What can hang from each mark:
S: D X
E: K X
J: D G K P
X: P S
P: D J K
K: E J P Z
Z: K
D: J K P S

Each row was made from one small tree. The marks that hang from a mark follow it in brackets, in alphabetical order. Every link used is in the known rows. Write each row's tree.
In the rows, 100 means zero.
Known rows:
D(S): 124 95 107 93 96 109 103 121 103 91 81 106 80 61 88 86 75 119 126 104 64
 91 111 59 87 129 108
P(D(S) K(E J(G) Z)): 149 68 102 113 130 101 127 95 118 71 89 111 76 50 115 81 88 99 99 108 64
 118 114 36 97 147 132
K(E J Z): 127 87 86 120 111 115 97 96 119 99 104 119 62 70 91 89 64 103 114 103 88
 109 119 30 49 114 135
S(D(J(G) K P) X): 110 49 119 104 106 104 125 141 137 85 95 94 74 59 100 79 84 121 96 144
 68 100 82 71 126 133 111
X(P(J(D G) K(Z)) S): 138 55 116 99 114 88 114 113 110 77 120 111 100 63 145 79 91 90 90 125
 59 103 84 71 98 133 86
K(E(X) P(D(S) J(G)) Z): 127 92 117 121 111 113 121 92 108 80 96 116 72 47 97 78 89 101 95 121 68
 123 113 34 81 124 118
K(E(X) J Z): 114 100 91 119 107 126 86 89 112 106 117 124 52 60 75 92 68 100 113 109
 94 107 116 25 45 94 133
Z(K(E(X) J(D P))): 110 102 95 94 139 98 116 113 123 81 120 114 75 62 83 74 91 96 138 105 91
 84 100 35 68 82 147
S(D(J(G K(E) P))): 132 64 113 98 134 89 126 140 146 80 107 112 82 78 111 75 82 106 118 135
 81 85 77 71 103 141 112
X(P(D(K(E Z) S) J(G))): 132 56 117 103 106 109 121 110 114 81 95 107 90 57 120 81 89 101 98 119
 46 121 107 50 105 145 106
S(D X(P(K(J(G) Z)))): 118 53 115 109 104 94 96 118 117 76 108 116 78 72 123 85 78 86 87 112 75
 109 73 71 91 127 107
D(K(Z) S(X(P(J)))): 107 58 125 99 80 116 109 114 107 82 88 92 79 57 88 79 73 91 101 107 37
 126 113 61 99 122 103
X(P(D J(K)) S): 115 59 133 98 104 73 107 113 109 85 114 102 116 61 128 81 98 89 95 134
 49 95 70 77 94 132 99
D(J(G P) K(E Z) S(X)): 124 68 114 100 107 119 137 122 123 78 88 92 67 56 86 75 83 119 105 121
 53 121 113 47 106 120 122
P(D(J K(Z) S(X))): 120 64 130 105 88 113 135 123 115 69 78 77 75 54 79 85 86 116 93 108 39
 126 107 49 125 141 113
X(P(K(J Z)) S(D)): 116 61 114 115 94 79 82 108 119 96 113 113 87 62 120 82 86 66 85 130 61
 113 80 58 78 120 114
J(K(P)): 123 68 97 103 136 95 126 127 128 89 93 104 80 83 88 72 67 89 111 102 79
 86 99 61 80 121 109
E(K(J Z) X(S)): 110 111 109 127 83 117 87 99 106 117 120 117 71 58 79 81 75 89 95 116 83
 111 98 37 55 94 120
X(P(D(K(E) S) J(G))): 126 56 119 98 109 100 116 112 113 84 98 104 100 53 122 77 94 105 104 124
 45 106 100 54 105 140 109
Z(K(J P)): 107 77 82 111 124 97 124 120 124 93 90 105 80 76 91 70 65 91 117 85 88
 98 116 38 64 95 149
K(E(X) P(D(J(G) S)) Z): 125 98 109 120 113 123 123 98 110 81 89 107 62 50 84 89 88 110 90 118 74
 127 111 22 82 120 123
S(D(K(E J(G) Z) P) X): 118 62 106 120 115 104 113 114 137 87 100 114 58 57 100 77 85 105 94 140
 78 114 97 51 93 119 128
Z(K(E)): 114 92 99 108 126 122 105 97 119 94 99 104 73 75 72 95 59 113 136 98 84
 91 99 50 64 98 125
J(G K(E Z)): 149 77 92 107 146 125 126 110 127 84 102 124 62 84 105 92 62 116 112 105
 94 95 103 61 77 130 95
X(S): 120 94 112 106 93 96 93 114 102 107 107 106 87 64 95 88 83 122 110 123
 72 80 86 64 73 108 102
E(X(P(K) S(D))): 98 81 129 103 95 94 67 104 106 106 128 110 84 53 90 90 91 79 98 141 64
 91 60 68 83 98 96
Z(K(P(D(S) J))): 112 74 117 106 113 92 136 117 117 72 78 92 97 61 94 69 79 94 117 98 56
 110 109 52 99 126 133

Which tree is each row?
113 48 122 102 115 96 117 128 131 76 99 97 82 56 109 84 81 111 98 143 72
 101 71 79 123 141 113 : S(D(J(G) P(K)) X)
119 56 110 102 117 110 101 102 122 88 111 113 87 78 106 88 61 78 113 114
 67 110 98 63 70 129 104 : X(P(J(K(E Z))))
127 103 121 88 104 99 112 125 99 61 88 102 82 60 97 86 92 124 121 102 64
 86 95 64 96 123 97 : J(D(S(X)))
145 82 106 93 141 109 133 107 113 55 88 110 73 47 113 87 95 116 107 124
 70 108 104 58 110 136 104 : J(D(P(K(E Z)) S(X)) G)
131 77 107 104 111 94 139 133 112 77 75 97 91 60 110 75 91 120 94 110 64
 104 105 45 106 143 120 : K(P(D(J(G) S)))
115 73 117 89 99 102 120 121 102 78 84 109 94 42 117 77 85 127 114 133
 62 100 106 75 107 136 114 : D(P(J(G)) S(X))
121 54 95 112 108 96 117 137 144 99 93 110 65 64 93 71 82 87 102 132 71
 112 114 46 106 137 128 : S(D(K(J Z) P))
115 49 102 92 110 99 132 151 136 102 103 83 83 73 76 65 78 105 117 119
 57 91 104 52 113 125 124 : D(J(P) K)
106 79 124 103 99 92 96 126 118 85 96 106 79 62 90 88 85 112 111 138 74
 92 72 78 99 127 108 : S(D(P) X)
134 59 106 113 124 102 135 142 144 76 90 111 70 85 114 78 67 98 94 115
 84 107 94 64 103 146 101 : S(D(J(G K(P Z))))
137 63 110 108 109 110 130 129 123 89 94 93 73 74 80 83 84 111 100 103
 59 105 104 50 114 142 104 : P(D(K(Z)))
123 53 125 113 112 97 120 107 128 90 108 91 91 60 89 72 84 104 114 126
 49 97 96 53 103 138 119 : P(D(K(E)) J)
112 71 96 102 119 106 119 107 119 91 86 106 72 36 99 71 91 117 108 135
 64 106 121 40 89 108 143 : D(K(E J(G)) P S(X))
138 52 102 112 121 92 125 114 122 79 99 101 81 66 101 78 81 86 96 100 65
 110 103 45 104 147 128 : P(D K(J Z))
114 91 103 109 142 112 126 101 121 78 112 112 76 65 95 75 76 103 123 107
 91 92 100 44 71 90 123 : Z(K(E(X) P(J(D G))))
115 58 120 131 108 113 121 115 139 81 95 94 56 72 89 77 72 105 85 126 71
 121 88 50 93 118 114 : S(D(J(G) K(E P Z)) X)
112 100 95 114 134 105 125 97 113 82 92 115 74 48 95 76 90 104 109 102
 87 105 112 23 70 90 153 : Z(K(E(X) J(G) P(D(S))))
97 101 115 97 86 108 70 106 90 115 124 114 83 56 87 96 88 106 103 128 74
 85 76 58 64 84 97 : E(X(P S))
135 55 94 104 125 120 140 133 140 97 104 99 66 75 88 73 75 115 108 121
 71 108 113 41 101 127 121 : D(J(G P) K(E Z))
120 57 108 96 108 99 109 129 114 95 102 95 91 73 95 85 90 101 101 110 56
 95 86 55 104 131 104 : X(P(D(K)))
135 59 101 94 123 95 123 132 124 91 104 101 80 77 81 71 76 85 118 107 65
 97 98 63 103 135 114 : J(P(K(Z)))
111 98 116 106 125 111 92 90 114 102 122 113 71 60 76 91 78 102 117 131
 81 81 82 59 61 91 105 : J(K(E(X(S))))
129 63 111 96 129 102 111 109 124 71 113 114 88 79 117 86 74 79 116 112
 68 105 96 61 79 133 97 : X(P(J(D K(E Z))))
135 61 106 89 141 97 118 118 122 72 117 119 97 77 139 82 81 98 116 117
 77 84 87 70 85 133 93 : X(P(J(D G K(E))))
105 108 93 95 134 111 112 98 117 79 100 114 70 41 85 85 90 100 134 115
 84 100 120 28 72 89 148 : Z(K(E(X) J(D(P S))))
130 62 91 103 118 133 137 116 133 93 77 99 62 46 92 85 77 119 104 135 61
 130 137 33 109 137 124 : D(J(G) K(E Z) P S)
141 78 109 88 114 115 133 134 107 62 89 107 72 66 118 83 94 120 97 99 61
 105 106 59 113 127 83 : J(D(K(Z) S(X(P))) G)
132 52 117 105 106 95 115 112 109 84 108 97 98 61 127 94 93 101 74 127
 55 117 76 60 107 138 100 : X(P(D(J(G)) K(Z)) S)
110 64 114 114 103 103 100 100 111 84 107 99 77 64 92 88 86 95 90 109 61
 118 89 42 77 109 125 : S(X(P(D(K(E J Z)))))
100 60 129 104 91 98 89 127 119 89 106 97 79 73 88 84 81 94 101 120 57
 97 68 74 97 113 97 : S(D(K) X(P))
96 67 132 103 81 98 83 125 114 81 104 97 86 72 101 95 76 104 100 123 66
 103 62 73 90 122 104 : S(D(J) X(P))
